What can hang from each mark
ridi: lovu tonit
dulok: fefu
tumin: tonit
veno: fefu tonit
tonit: veno
fefu: dulok ridi tumin veno
sozaf: ridi

Each row was made from one small tree. Brackets hold a mark, then the marks that hang from it, in alphabetical order. Every link used is in the known rows. Write each row's tree.
Known rows
(tonit (veno (fefu ridi tumin))): -1.37,2.68,-2.31,1.69,-2.05,0.07,-0.47,-4.74,3.63,-3.42,1.33,-0.89,-2.03,1.86,-2.46,-0.61,-1.26,-1.26,1.01,-2.93,2.78,-0.99,0.10,2.02
(sozaf ridi): -2.12,2.15,-1.19,2.62,-1.86,-0.05,0.29,-2.09,2.34,-0.95,1.94,-0.17,-1.10,1.65,1.44,0.80,-3.53,-3.56,-1.70,-1.20,-0.11,-0.90,-0.07,0.93
(sozaf (ridi lovu (tonit veno))): -1.28,4.68,-1.06,2.12,-2.88,-0.06,-0.31,-2.22,2.97,-0.44,1.61,-1.41,-0.96,0.40,-1.57,1.02,-3.76,-3.74,-1.52,-2.89,0.08,-1.03,0.29,2.09
(fefu (veno tonit)): -1.99,2.01,-1.45,2.34,-3.02,1.08,-0.27,-2.99,3.04,-2.23,2.41,-1.69,-1.64,2.32,-0.78,-0.17,-2.48,-1.89,0.24,-3.23,1.19,-0.19,-0.57,1.58
(tonit veno): -1.97,2.54,-1.10,2.69,-2.63,-0.03,0.30,-3.63,3.58,-3.10,2.51,-1.06,-1.35,2.29,0.78,-0.08,-1.70,-1.85,0.52,-1.60,1.04,-0.92,0.78,1.50
(veno fefu tonit): -0.38,0.87,-1.80,1.12,-2.57,0.84,-2.48,-2.33,3.52,-1.14,2.32,-0.69,-0.98,1.22,-2.21,0.99,-2.51,-2.51,-0.32,-1.50,1.50,-1.21,-1.01,1.77
(fefu tumin): -0.72,1.40,-1.24,1.73,-1.92,0.20,1.20,-2.38,3.02,-2.44,1.07,-0.14,-1.49,2.17,-0.70,-1.33,-1.34,-2.38,0.15,-1.28,1.13,0.04,-0.46,1.43
(dulok (fefu ridi tumin (veno tonit))): -2.25,2.38,-1.18,1.21,-2.37,1.08,0.88,-5.41,2.24,-2.76,1.38,-2.04,-2.30,1.76,-1.72,-2.08,-0.92,-0.47,1.08,-4.07,2.29,0.28,-0.88,2.55
(veno tonit): -0.84,1.34,-1.36,1.75,-2.29,0.79,-0.61,-2.32,3.20,-1.56,2.71,-0.97,-0.80,1.57,-0.53,0.26,-2.60,-2.32,0.17,-1.10,0.67,-0.42,-0.75,1.15
(tumin (tonit (veno fefu))): -2.71,2.46,-1.11,1.67,-4.58,-0.11,-0.96,-4.28,4.19,-3.06,2.40,-1.49,-1.54,1.90,-0.07,0.15,-2.98,-0.85,0.31,0.06,0.69,-0.51,0.36,1.82
(dulok (fefu tumin veno)): -2.40,1.64,-0.16,1.54,-3.04,0.52,1.16,-4.13,2.51,-2.58,0.97,-1.51,-2.16,2.49,0.29,-1.87,-0.55,-1.34,0.20,-2.84,1.40,0.03,-0.11,2.79
(ridi lovu (tonit veno)): -0.40,4.93,-0.92,1.56,-3.52,0.82,0.00,-2.28,3.92,-1.19,2.33,-1.69,-0.31,0.47,-2.74,-0.28,-2.37,-2.96,-0.28,-3.04,0.51,-0.81,0.50,2.15
(ridi lovu (tonit (veno (fefu tumin)))): 0.28,4.39,-1.33,0.91,-3.50,0.53,-0.98,-2.35,4.06,-1.18,1.23,-1.51,-0.94,0.34,-4.67,-0.22,-1.93,-2.88,-0.26,-3.42,1.51,-0.97,0.11,2.90
(tumin (tonit veno)): -3.02,2.90,-0.81,2.17,-4.51,-0.15,0.27,-4.34,3.88,-3.32,2.64,-1.59,-1.45,2.08,0.93,-0.36,-3.02,-0.73,0.59,0.34,0.10,0.01,0.52,1.45
(fefu dulok): -0.82,1.81,-0.72,2.12,-2.31,0.37,0.88,-2.39,3.39,-2.17,1.17,-0.60,-0.67,2.58,0.31,-1.21,-1.39,-2.07,-0.73,-3.05,0.58,-0.33,-0.40,1.51
(sozaf (ridi tonit)): -0.93,2.99,-1.24,2.14,-1.74,-0.36,0.00,-1.55,2.70,-0.05,1.70,-0.60,-1.21,1.13,0.07,1.09,-3.80,-3.54,-1.66,-2.04,-0.34,-0.65,-0.44,1.29
(tonit (veno (fefu dulok))): -1.23,2.07,-1.24,1.98,-2.91,-0.21,-1.12,-3.88,4.08,-3.01,1.15,-1.18,-1.63,2.36,-0.94,0.01,-1.22,-1.54,0.11,-3.23,1.89,-1.32,0.34,2.50
(dulok (fefu ridi (veno tonit))): -2.79,2.64,-1.06,1.69,-2.57,1.50,0.58,-5.22,2.37,-2.30,2.60,-2.00,-1.42,1.67,-0.47,-1.25,-1.55,-0.67,0.64,-3.71,1.59,-0.31,-0.55,2.11
(ridi lovu (tonit (veno fefu))): -0.04,4.57,-1.17,1.16,-3.59,0.78,-1.11,-2.28,4.17,-0.93,2.01,-1.49,-0.36,0.23,-3.95,0.28,-2.37,-2.99,-0.52,-3.34,1.03,-1.28,0.31,2.54
(dulok (fefu (ridi tonit) tumin veno)): -1.83,3.34,-1.08,1.25,-2.25,0.88,1.44,-4.74,2.50,-2.24,1.10,-1.84,-2.12,1.61,-1.91,-2.30,-0.83,-0.66,0.72,-4.52,1.84,0.29,-0.63,2.62

Which tree is each row?
-1.83,2.25,-0.88,1.17,-1.68,0.83,1.77,-4.73,2.36,-2.46,1.53,-0.85,-1.27,1.55,-0.36,-2.18,-0.61,-1.12,0.48,-2.18,1.59,-0.12,-0.36,1.93  (dulok (fefu ridi tumin))
-1.38,3.45,-1.31,2.48,-2.23,-0.83,-0.42,-2.49,2.92,-0.98,1.64,-1.24,-1.76,1.26,-0.10,1.32,-3.55,-2.96,-0.95,-2.59,0.19,-0.83,0.10,1.76  (sozaf (ridi (tonit veno)))
-0.56,1.82,-2.64,1.05,-1.83,1.33,-1.74,-3.43,3.29,-1.46,2.56,-0.67,-0.84,0.90,-3.28,0.38,-2.61,-1.84,0.24,-2.59,2.14,-1.17,-1.31,1.28  (veno (fefu ridi) tonit)
0.11,5.11,-1.72,1.35,-2.11,1.64,1.42,-3.00,3.51,-1.13,1.23,-1.17,0.11,0.76,-3.92,-2.03,-2.01,-1.96,-0.68,-5.47,1.09,-0.19,-0.82,1.57  (fefu dulok (ridi lovu tonit))
-2.92,4.83,-2.22,1.41,-3.92,1.84,2.05,-5.02,2.92,-3.18,1.14,-1.75,-1.74,1.36,-3.86,-2.96,-2.57,-0.75,0.48,-3.57,1.85,0.94,-0.53,1.72  (fefu (ridi lovu) (tumin tonit) veno)
-1.29,1.65,-1.60,1.85,-2.69,0.61,0.06,-3.20,2.95,-2.85,0.80,-1.73,-2.77,2.49,-2.36,-1.09,-1.73,-1.46,0.89,-3.55,2.12,0.50,-0.93,2.23  (fefu tumin (veno tonit))
-2.55,1.64,-0.13,1.73,-3.31,0.99,-0.06,-4.02,2.54,-1.96,2.39,-2.01,-1.54,2.09,0.61,-0.63,-1.37,-1.36,0.14,-2.80,0.91,-0.47,-0.24,2.52  (dulok (fefu (veno tonit)))
-2.07,2.39,-1.09,1.62,-3.78,-0.43,0.70,-4.17,3.62,-3.64,1.01,-1.33,-2.38,2.21,-0.63,-1.29,-1.99,-0.85,1.02,-0.26,1.00,0.61,0.07,2.01  (fefu (tumin (tonit veno)))
-1.47,2.31,-0.76,1.51,-3.98,-0.74,0.75,-4.43,3.87,-3.99,-0.51,-1.77,-2.63,2.81,-1.31,-2.05,-1.34,-0.20,0.74,-2.42,1.37,0.96,-0.30,2.64  (fefu dulok (tumin (tonit veno)))
-2.30,3.53,-2.29,1.53,-2.80,0.27,1.48,-5.56,3.35,-3.93,1.33,-1.38,-2.11,1.70,-1.96,-2.07,-2.10,0.01,1.57,-1.53,1.91,0.78,-0.26,1.37  (fefu ridi (tumin (tonit veno)))
-1.04,1.28,-1.50,0.76,-3.38,0.20,-0.75,-2.92,3.66,-2.18,1.01,-0.42,-1.66,1.70,-1.95,-0.64,-2.19,-1.65,-0.23,-0.41,1.29,-0.32,-0.71,1.98  (veno (fefu (tumin tonit)))
-1.21,2.08,-1.20,2.01,-2.76,0.29,1.30,-3.34,3.19,-3.31,-0.86,-1.52,-2.73,3.45,-1.80,-2.50,-0.67,-1.10,0.18,-5.52,2.04,0.63,-0.79,2.65  (fefu dulok tumin veno)
-1.68,3.58,-1.94,1.43,-3.04,-0.09,1.60,-5.97,3.59,-4.30,-0.18,-1.81,-2.45,2.35,-2.62,-2.86,-1.39,0.66,1.36,-3.68,2.24,1.10,-0.63,2.12  (fefu dulok ridi (tumin (tonit veno)))
0.02,2.79,-2.28,0.73,-2.59,1.68,-1.73,-3.47,3.49,-1.31,1.33,-1.23,-0.50,0.67,-4.98,-0.47,-2.26,-1.90,-0.46,-4.43,2.37,-1.03,-1.42,2.12  (veno (fefu dulok (ridi lovu)) tonit)
0.09,1.08,-1.42,0.91,-2.25,0.13,-0.67,-2.53,3.61,-2.11,-0.35,-0.24,-1.67,2.30,-2.63,-1.05,-0.82,-2.03,-0.54,-3.22,2.06,-0.63,-0.93,2.50  (veno (fefu dulok tumin))
-2.43,3.57,-2.19,1.60,-3.40,0.83,1.97,-5.59,3.21,-4.05,-0.39,-2.08,-2.88,2.84,-3.00,-3.39,-1.71,0.72,0.90,-5.24,2.35,1.50,-1.13,2.11  (fefu dulok ridi (tumin tonit) veno)
-2.58,3.20,-1.63,1.62,-4.24,0.07,-0.42,-5.17,4.13,-3.43,1.77,-1.71,-1.63,1.90,-1.14,-0.68,-2.63,-0.10,0.47,-1.70,1.19,-0.27,0.05,1.91  (tumin (tonit (veno (fefu dulok ridi))))
0.20,4.65,-1.06,1.11,-3.78,0.56,-1.13,-2.39,4.27,-1.06,1.19,-1.67,-0.56,0.55,-4.16,-0.16,-1.97,-2.64,-0.66,-4.35,1.14,-1.15,0.06,2.90  (ridi lovu (tonit (veno (fefu dulok))))
-1.82,3.53,-0.81,1.52,-2.21,0.66,0.83,-4.70,2.92,-1.96,2.61,-1.59,-0.96,1.11,-0.29,-1.05,-1.22,-0.98,0.59,-2.93,1.06,-0.67,0.13,2.02  (dulok (fefu (ridi (tonit veno))))
-0.84,4.11,-1.07,1.80,-2.52,0.38,0.06,-1.25,2.65,0.40,1.72,-0.80,-0.46,0.24,-1.51,0.77,-3.98,-4.26,-2.23,-2.49,-0.45,-0.82,-0.20,1.59  (sozaf (ridi lovu tonit))
0.09,3.09,-1.30,1.54,-2.74,-0.22,-1.23,-2.74,4.27,-1.77,1.23,-1.44,-1.51,1.63,-2.34,0.23,-1.78,-1.73,0.08,-3.91,1.28,-0.92,-0.16,2.56  (ridi (tonit (veno (fefu dulok))))
0.24,2.60,-2.68,0.73,-1.37,0.76,-0.39,-2.97,3.51,-1.52,1.02,-0.25,-1.34,1.02,-4.22,-0.86,-1.73,-1.89,0.17,-3.15,2.29,-0.62,-1.09,1.73  (veno (fefu (ridi tonit) tumin))
-1.29,3.61,-1.85,1.76,-2.80,0.71,-0.56,-4.60,3.80,-2.92,1.35,-1.25,-1.03,1.59,-2.80,-0.71,-1.38,-1.54,0.05,-4.24,2.41,-1.39,0.24,2.28  (tonit (veno (fefu dulok (ridi lovu))))
-0.20,3.80,-2.40,0.90,-2.14,1.74,-0.54,-2.52,3.58,-0.58,2.32,-0.38,0.12,0.19,-4.13,-0.38,-2.59,-2.73,-0.86,-3.26,1.47,-1.33,-0.62,1.43  (veno (fefu (ridi lovu tonit)))
0.25,3.91,-2.11,0.76,-2.27,1.49,-0.48,-2.82,3.82,-0.84,1.12,-0.73,-0.11,0.64,-4.59,-0.97,-1.94,-2.23,-1.06,-4.95,1.71,-1.01,-1.03,2.01  (veno (fefu dulok (ridi lovu tonit)))
-2.93,3.60,-2.52,1.76,-3.14,1.14,1.85,-5.33,2.96,-3.74,1.07,-1.62,-2.49,2.24,-2.42,-2.61,-2.41,0.04,1.08,-3.08,1.95,1.12,-0.83,1.46  (fefu ridi (tumin tonit) veno)
-1.32,3.16,-2.32,0.50,-3.22,1.34,-0.07,-3.82,3.42,-2.00,1.27,-0.48,-0.85,0.60,-4.17,-1.43,-2.41,-1.71,-0.22,-1.72,1.87,-0.41,-0.77,1.76  (veno (fefu (ridi lovu) (tumin tonit)))
-2.67,3.56,-0.85,1.36,-3.23,2.08,0.66,-4.95,2.34,-1.82,2.62,-2.10,-0.82,0.97,-1.66,-1.46,-1.70,-1.31,0.08,-4.02,1.50,-0.50,-0.34,2.30  (dulok (fefu (ridi lovu) (veno tonit)))
-0.44,3.90,-1.90,1.22,-1.87,1.32,2.22,-3.88,2.94,-2.57,-0.16,-0.78,-0.90,1.45,-4.16,-3.26,-1.01,-1.67,-0.04,-5.05,2.30,0.35,-0.87,1.87  (fefu dulok (ridi lovu) tumin)
-2.64,2.62,-1.00,1.54,-2.21,1.10,1.78,-5.25,2.19,-2.93,1.23,-1.52,-2.08,2.09,-0.84,-2.47,-0.61,-0.66,0.67,-3.80,2.00,0.05,-0.44,2.28  (dulok (fefu ridi tumin veno))
-3.15,2.75,-0.95,1.93,-2.48,1.55,1.54,-4.94,2.35,-2.43,2.56,-1.48,-1.13,2.00,0.54,-1.72,-1.29,-1.01,0.16,-3.48,1.31,-0.49,-0.04,1.82  (dulok (fefu ridi veno))
